Each row comes from the steps of one path. Every step used is in the known rows, and no mark comes twice. Write the path behind each row, first mark first.
In the rows, 128 means zero.
Known rows:
zeka, sesov, vurar, mifu, gofek, mufu: [125 107 158 165 138 116 116 194 139 125  85  99 156  83  92 142 140 102
 119 205 160 122 163 150]
sugi, mifu, gofek, mufu, vurar: [120 127 160 139 124  94 110 123 153 145  82 158 137  73  95 166 137 105
 133 181 168 123  94 191]
zeka, sesov, gofek, mifu: [120 128 152 186 134 111 109 177 132 134  98  94 141  93  94 148 119  85
 125 194 155 119 118 160]
nitifa, mifu: [118 200 134 160 144 116 110 150 134 139  82 121 138 101 127 127 132 134
 129 128 151 136 175 193]
mufu, gofek: [107 128 189 174 131 110  96  97 168 141 123 144 141  74 135 147 115 145
 134 170 154 126 148 173]
mufu, vurar, mifu, gofek, sesov, zeka: [115 119 151 190 126 102 107  66 188 105  80 124 144  76 119 160 138 142
 112 184 153 110 161 142]
sugi, sesov, vurar: [111 131 174 129 140 146 108 203 141 175 108  98 173  98 126 132 126 107
 143 171 155 155 159 183]
nitifa, tibavin: [115 159 107 138 135 116 104 141 107 164 140 115 130 106 139 143 128 140
 139 110 155 130 169 179]
gofek, mufu: [126 127 149 126 124 126 107 141 149 143  90 170 140  61 119 127 127 107
 138 180 151 132 142 176]
tibavin, nitifa, mifu, gofek, mufu, sugi, sesov, zeka: [114 170 150 137 146 100 111 125 156 118  63 100 165  76 158 146 131 143
 133 148 180 109 129 177]
mifu, gofek, sesov, zeka: [139 119 144 196 131 104  98 117 191 132  68  94 154  66 101 154 158 108
 138 205 167 108 145 158]
tibavin, nitifa: [102 152 172 110 138 103  89 138 145 125  94 107 171 108 186 146  98 137
 129 103 167 115  75 174]
zeka, sesov, gofek: [116 126 158 172 139 114 107 173 124 142  94  99 138 100 104 144 124  98
 138 179 156 129 130 163]
zeka, sesov: [115 135 168 143 136 126 107 165 113 142 104  94 145  99 109 138 118 103
 129 166 163 132 106 171]
vurar, mifu, gofek, mufu: [130 135 127 187 141 111 106 122 167 113  60 149 134  82 105 146 139 115
 125 165 165 121 171 163]
gofek, sesov: [128 139 167 140 133 110  99 163 152 141  87 110 155  76 126 135 126 100
 121 177 158 110 126 159]
mifu, gofek, mufu: [138 114 166 175 128 122 108 123 171 143  91 131 145  52 101 143 164 116
 135 203 163 136 162 179]
gofek, mifu: [125 154 134 168 122 116  98 149 159 133 110 117 150  90 112 143 105  91
 116 162 152 118  96 174]
tibavin, nitifa, mifu, gofek, sesov: [112 172 177 149 147  92 101 146 152 115  74  87 172  89 167 147 134 144
 108 134 174 105 132 176]
vurar, mifu, gofek: [126 148 126 192 146 110 100 120 165 116  66 128 136 103 112 150 131 121
 128 141 166 124 160 165]
sesov, vurar, mifu: [123 130 126 151 139 110 100 185 169 129  83 123 159 110 127 137 120 121
 137 145 144 125 173 151]
mufu, vurar, mifu, gofek: [111 126 168 183 129 112 108  73 173 115 101 126 141  83 126 156 137 150
 110 166 153 127 165 156]
vurar, mifu, gofek, sesov: [130 142 137 193 146 103 102 132 170 112  57 120 141  91 109 150 137 111
 116 163 169 110 163 154]

Write each row's path:
[130 139 112 201 143  98 100 117 181 104  43 123 140  93 104 154 134 109
 127 166 167 102 159 149]	vurar, mifu, gofek, sesov, zeka
[113 142 158 173 139 135 108 179 144 166  99 111 153  95 112 143 118  87
 139 181 156 144 141 184]	sugi, sesov, gofek, mifu
[121 109 153 172 125 107 109 124 171 141  91 162 132  66 120 142 137 119
 143 200 137 127 176 158]	sesov, gofek, mufu, vurar
[117 121 151 151 140 116 110 200 129 127  89  93 156 104 105 140 122 103
 124 176 156 124 146 151]	zeka, sesov, vurar, mifu
[130 111 153 152 140 116 122 187 140 127  85  94 150  73  91 140 138 105
 129 207 166 120 154 145]	zeka, sesov, vurar, mifu, gofek, mufu, sugi
[130 123 152 148 138 100 103 198 169 127  73 109 165  81 121 136 128 102
 115 187 152 101 166 137]	gofek, sesov, vurar, mifu
[133 148 150 121 149 131 125 154 153 161  98  90 144  67 116 133 126 122
 166 172 179 139 140 166]	mufu, sugi, sesov, vurar, mifu, gofek
[109 125 166 163 139 135 116 154 144 157  86 143 145  79 117 140 128 105
 137 194 153 145 178 174]	sugi, sesov, gofek, mufu, vurar, mifu
[115 109 191 181 134  93 101 140 185 126 103 133 156  61 125 148 125 133
 114 207 153 100 183 142]	mufu, gofek, sesov, vurar, mifu
[116 110 159 175 135 111 117 153 132 125  84 126 133  79  97 145 129 102
 124 207 153 120 155 150]	zeka, sesov, gofek, mufu, vurar, mifu
[120 114 159 165 135 116 113 173 126 140  88 120 136  80  97 140 130  92
 136 204 155 126 140 160]	zeka, sesov, gofek, mufu
[142 119 145 164 131 125 118 106 177 147  80 122 140  39  94 143 159 114
 159 217 174 131 150 173]	mifu, gofek, mufu, sugi, sesov, zeka
[128 133 118 154 128 100  94 133 176 127  56 117 153  81 118 143 119  95
 142 182 155  93 116 146]	gofek, sesov, zeka
[133 141 133  88 128 109 121 132 142 148  82 175 124  47 109 133 115 103
 161 180 169 121  95 176]	gofek, mufu, sugi, mifu
[129 122 134 173 141 109 102 178 182 128  80 110 161 100 116 144 139 123
 134 164 150 125 188 152]	sesov, vurar, mifu, gofek
[143 112 170 156 134 128 122 140 174 155  97 112 149  36  96 139 166 117
 149 223 172 138 169 173]	mifu, gofek, mufu, sugi, sesov, vurar
[126 119 155 154 137 115 119 167 126 141  89 115 130  70  96 138 127  96
 146 205 161 123 132 157]	zeka, sesov, gofek, mufu, sugi
[141 121 169 156 135 129 120 122 166 155  95 118 142  38  97 139 162 116
 148 214 176 139 155 179]	mifu, gofek, mufu, sugi, sesov
[127 120 136 169 131 109 104 149 164 145  78 162 130  75 117 137 131 104
 154 185 141 127 167 165]	sesov, gofek, mufu
[122 115 157 168 141 115 112 193 138 127  89  84 157  97  96 145 136 106
 121 188 161 124 155 150]	zeka, sesov, vurar, mifu, gofek
[135 127 130 152 135 107 113 139 165 148  82 155 122  60 116 134 128 109
 169 189 151 125 156 159]	sesov, gofek, mufu, sugi
[109 142 164 159 144 139 107 174 137 175  95 114 149 100 123 139 123 101
 152 167 156 152 154 187]	sugi, sesov, gofek
[117 115 157 140 120 119 116 100 160 120  89 179 137  56 121 137 129 126
 116 191 146 124 164 158]	gofek, mufu, vurar, mifu
[132 130 126 142 134  97 114 144 160 150  75 166 119  65 109 141 122 102
 171 185 154 120 135 165]	sesov, gofek, mufu, sugi, mifu
[114 122 175 183 129 107 110  81 176 112  96 120 145  74 122 155 141 144
 102 182 155 118 168 149]	mufu, vurar, mifu, gofek, sesov
[131 104 184 179 122 121 112  97 179 138 103 130 147  43 104 148 169 131
 123 217 159 136 171 173]	mifu, gofek, mufu, vurar
[135 162 136 107 140 100 117 117 148 156  92 119 122  71 108 150 116 117
 174 150 186 123  66 182]	mufu, sugi, mifu, gofek
[127 140 125 199 130 102  98 156 173 138  94 126 138  95 112 148 115  93
 139 173 143 118 136 163]	sesov, gofek, mifu
[134 127 153  97 132 135 127 157 147 160  96 147 142  39 113 121 129 107
 158 204 165 136 145 169]	gofek, mufu, sugi, sesov, vurar
[139 123 180 186 135 111 102 138 175 142  89  88 155  63 105 148 163 112
 122 201 169 120 151 167]	mifu, gofek, sesov
[132 137 153  98 132 137 126 140 139 159  95 152 135  39 114 121 124 107
 158 196 168 137 133 175]	gofek, mufu, sugi, sesov
